What can hang from each mark
K137: K36 K680
K32: K36 K680
K400: K137 K389 K393
K389: K400
K680: K137 K393
K393: K400 K822
K822: K393
K36: K32

Known rows, with every way that one mark hangs from another
{K393 K400 K822}: [ -4 -21 -28  31  11   7 -10  -9 -45   6 -15  50 -16  12  11  -3 -10  15
 -25 -20  21  36 -36]
{K36 K32}: [  5 -14  -7  31 -34  -7  -7   6 -30  11 -26  24   6   5  14 -19 -10 -12
 -15 -16  -4   9 -27]
{K36 {K32 {K680 K137}}}: [ 14 -22  -8  11 -20  -1   0  10 -16   8 -28  11  15   7  15 -25   3 -21
 -13 -23  -1  20 -11]
{K32 {K680 K137 {K393 K822}}}: [  6 -35 -12   2  19  12   5  17 -10   1 -22  14   9  25  15 -20  -5   6
   1 -31   9  37  -9]
{K389 K400}: [  7 -23 -21  22   6 -14 -10   0 -24   1 -29  21  -4   9  15  -3   0  11
  -8   2  17   7 -51]
{K389 {K400 {K137 K680} K393}}: [  9 -11 -12  12  11  -1 -18   9  -4  -8 -26  14 -16   7  15  -9  11   5
   9  10   2  20 -54]
{K400 {K137 K680} K389}: [  6 -14 -20  29  -9  -5 -18  19   1  -3 -20  22  12   4  12 -10  -8  16
   8   7 -10  23 -48]
{K389 {K400 {K137 K36 K680}}}: [  7 -16 -24   5   8 -10 -15  14   7 -11 -29  15  -3  14  11 -16  11   7
   2   7   5  19 -44]
{K822 K393}: [  7 -24   1  23 -10 -11   1  11 -33  10 -22  10   3  31  13   5 -10  18
   4  -7  -2   2 -42]
{K32 K36 {K680 K137 {K393 K822}}}: [ -2 -26 -11  -7  29  19  14  25   4   8 -38  13  15  38  23 -31   4  -1
   8 -48   7  32  10]
{K680 K137 {K393 K822}}: [-11 -28 -26   9   3  14  -5  15 -19  -1  -8  30 -10  42   4 -16 -20  10
   6 -23   2  35  -1]
{K389 {K400 {K137 K36 K680} K393}}: [  6  -9 -20   7  11  -2 -15  16   4 -14 -29  13 -19  12  21 -16  15   7
  15   6   1  26 -50]
{K32 K36 {K680 K137}}: [ 12 -29 -14 -11  23   1  13  19   1  10 -47   7  27  29  23 -31  18  -5
   2 -46  10  15   2]
{K389 {K400 K393}}: [  6 -16 -16  23   9  -6 -10   3 -26  -1 -28  19 -19   8  25  -3   4  11
   5   2  12  14 -56]
{K400 {K393 K822}}: [ -7 -15 -10  38  -1   3 -10  11 -36   2 -19  33 -29   5  20  -5 -10  19
   6 -24   5  30 -43]
{K32 K36 {K680 K137 {K393 K400}}}: [ 11 -25 -15 -18  36  20  15  16  -2  10 -44  10  24  46  33 -35  12  -8
   6 -44   8  27   5]
{K32 {K680 K393}}: [ 14 -31   1  10  18   4   7  16 -17   7 -35   9  21  18  27 -21  -8  10
   1 -28   7  23 -34]
{K137 {K36 K32} {K680 K393}}: [  8 -10  -8  -3 -16   2   5  38  12  -8 -31  11   8  30  36 -42  -3  -1
   7 -24  -1  43 -31]
{K389 {K400 {K137 K680} {K393 K822}}}: [ -1 -10 -14  18  11   4 -19  10  -4 -10 -20  22 -26   3   9  -5   7   8
   5   8   4  31 -50]
{K680 K393}: [  1 -23  -8  22   2   2  -3  13 -29   7 -26  24   7  31  21 -16 -25  15
   6 -18   0  14 -36]
{K400 K389}: [  2 -22 -26  45 -11 -12  -8   9 -31   7 -23  29   7   4  27  -2 -17  24
   3  -5   5  15 -50]
{K822 {K393 K400}}: [ 12 -22  -7  16   1  -3   1   0 -42  11 -21  16   1  36  19   5  -4  14
  -3  -4   3  10 -44]
{K36 {K32 {K680 {K393 K400}}}}: [ 12 -17   0  17 -12  11   1   8 -23  11 -30  16  13  11  26 -25  -4 -18
 -12 -21  -1  25 -23]
{K389 {K400 {K137 K680}}}: [  9 -18 -16  10   8  -9 -17   6  -1  -6 -27  17   0   8   4  -8   7   5
  -4  11   6  13 -49]
{K400 {K137 K36} K389 {K393 K822}}: [-19   0 -36  47  -8  12 -22  26  -8 -12 -13  34 -36   5  27  -9  -8  24
  31  -5 -18  45 -36]
{K36 {K32 {K680 {K393 K822}}}}: [  3 -17   2  24 -16  10   0  14 -19   9 -25  18   7   6  19 -22 -10 -14
 -11 -24  -2  29 -19]

Rows
[ 15 -20  -7   5  10   6   1  16 -12   1 -26  22  15  25  31 -18 -10  14
  -2 -11  12  36 -53]
{K137 {K680 {K393 {K400 K389}}}}
[-10 -14 -39  42   6  15 -21  -6 -33   1  -9  52 -17   7   9   2 -11  17
 -12  -3   5  41 -35]
{K393 {K400 K137 K389} K822}
[-12 -11 -47  37   6  14 -19   2 -25  -4 -11  51 -21  12  16  -6  -8  19
  -6  -7   5  46 -31]
{K393 {K400 {K137 K36} K389} K822}
[ -3  -7  -4  22   2  10 -19  20  -4  -8 -16  27 -24   4   5 -13  -1  10
  11 -11 -10  38 -40]
{K400 {K137 K680} {K393 K822}}
[ -2 -20 -31  -4 -12   9   0  23  -6  -4 -19  16   0  51  22 -36 -10  -5
  16 -24  -9  31   6]
{K680 {K137 {K36 K32}} K393}
[ -3 -12 -18  31  -5   9 -18  23   3  -5 -15  27   4  10  12 -10 -17  19
  13   6 -12  35 -42]
{K400 {K137 {K680 {K393 K822}}} K389}
[  2 -21 -49  -4  10  16  -1  14 -15  -5 -17  24  -2  56  35 -28  -8   9
  17 -17   1  41  -7]
{K680 {K137 K36} {K393 {K400 K389}}}
[ -6 -11 -20  28   9   4 -22   4 -15  -7 -20  27 -30   4   8  -1   3   9
   7   8   1  22 -44]
{K389 {K400 K137 {K393 K822}}}
[ -8  -8 -28  23   9   2 -20  12  -8 -12 -21  25 -33   9  15  -8   7  11
  12   3   1  28 -40]
{K389 {K400 {K137 K36} {K393 K822}}}
[  8 -16 -15  25  -2   2  -6   2 -34   8 -16  17  -1  32  17   9  -6  15
   5   7  -8  12 -43]
{K822 {K393 {K400 K137 K389}}}
[ -7  -3 -14  15   1   9 -17  30   8 -15 -19  24 -29  13  16 -23   5  13
  19 -18 -10  47 -35]
{K400 {K137 K36 K680} {K393 K822}}
[  1  -9 -26  17   9  -3 -18  10  -7 -10 -28  17 -23  13  20 -12  11   8
  15   5  -2  18 -45]
{K389 {K400 {K137 K36} K393}}
[  8 -27  -9 -14  28  14  15  24   4   9 -45   6  26  42  28 -35   8  -5
  11 -46   5  22   6]
{K32 K36 {K680 K137 K393}}
[  7 -15 -20  21  -3   2  -5   7 -28   5 -18  17  -3  36  22   3  -3  17
  10   5  -8  16 -40]
{K822 {K393 {K400 {K137 K36} K389}}}
[-15 -19 -33   5 -11  17  -2  25  -6  -7 -10  27 -15  46  14 -30 -15  -1
  11 -27  -5  45  11]
{K680 {K137 {K36 K32}} {K393 K822}}
[ -8 -19 -37  44   6  10 -12  -7 -45   5 -11  53 -16   6  21   4 -14  22
 -17 -11  19  43 -42]
{K393 {K400 K389} K822}
[  3 -32 -20  -4  19  10   8  24  -2  -5 -24  12   6  31  22 -27  -1   7
   7 -35   8  43  -5]
{K32 {K680 {K137 K36} {K393 K822}}}
[  6 -19  -8  12  10  11  -1  17 -12  -1 -19  29   4  21  26 -14 -13  17
  -5 -13  14  46 -49]
{K137 {K680 {K393 {K400 K389} K822}}}
[  4 -20  -5  14 -16  13   1  14 -14   6 -21  16   6  13  15 -25  -6 -19
  -9 -24  -3  31  -5]
{K36 {K32 {K680 K137 {K393 K822}}}}
[-16  -4 -25  54  -7  14 -25  16 -20  -5  -9  36 -31  -3  16   1 -13  22
  23   1 -17  36 -41]
{K400 K137 K389 {K393 K822}}
[  1 -17 -15  13  11   1 -17  10   0  -8 -21  22  -8  12   3  -7   0   8
  -1  10   6  23 -44]
{K389 {K400 {K137 {K680 {K393 K822}}}}}
[ -7 -20 -17  25  13  19  -6   3 -37   6 -16  41 -10  31  20 -10 -23  16
  -6 -19   9  36 -32]
{K680 {K393 K400 K822}}
[  9 -15 -36  29   5   4 -17  -8 -33   5 -21  36   3  14  20  -7  -5  10
  -6   2   0  20 -43]
{K393 {K400 K137 K389}}
[ -1 -17 -23  19  13  13 -17  -2 -22  -1 -13  46 -12  12   1  -8  -3   9
 -21 -12  11  42 -34]
{K393 {K400 {K137 K680}} K822}
[ -6 -17 -30  29  10  12 -20  -9 -34   2 -12  50 -17  12   0  -5  -7  10
 -20 -12   8  34 -29]
{K393 {K400 K137} K822}
[ 12 -12 -12   0 -22 -11   2  32  10  -7 -32  12   9  17  31 -38   6  -2
  -2 -25   5  37 -35]
{K137 {K36 K32} K680}
[  4 -22   2  10   4   4   0  24  -6  -1 -22  24   6  20  17 -18 -15  16
  -3 -20  12  38 -45]
{K137 {K680 {K393 K822}}}
[ 18 -34 -23  -7  14  -8   7  18  -4  -2 -32   5  17  22  23 -28  12   4
   0 -34  11  27 -13]
{K32 {K680 {K137 K36}}}
[  9 -17 -14  12   0   0  -4   5 -28   5 -21  14  -2  40  16  -1   0  11
   4  -2  -7  12 -36]
{K822 {K393 {K400 {K137 K36}}}}
[  9 -18 -12  -7   3  -4   6  37  11 -10 -32  12  10  36  36 -37  -4  17
  11 -27   8  40 -41]
{K137 K36 {K680 K393}}
[  3 -11 -31  22  -9  -6 -15  29  12 -11 -24  20   7  12  21 -20  -3  19
  17   1 -11  32 -42]
{K400 {K137 K36 K680} K389}
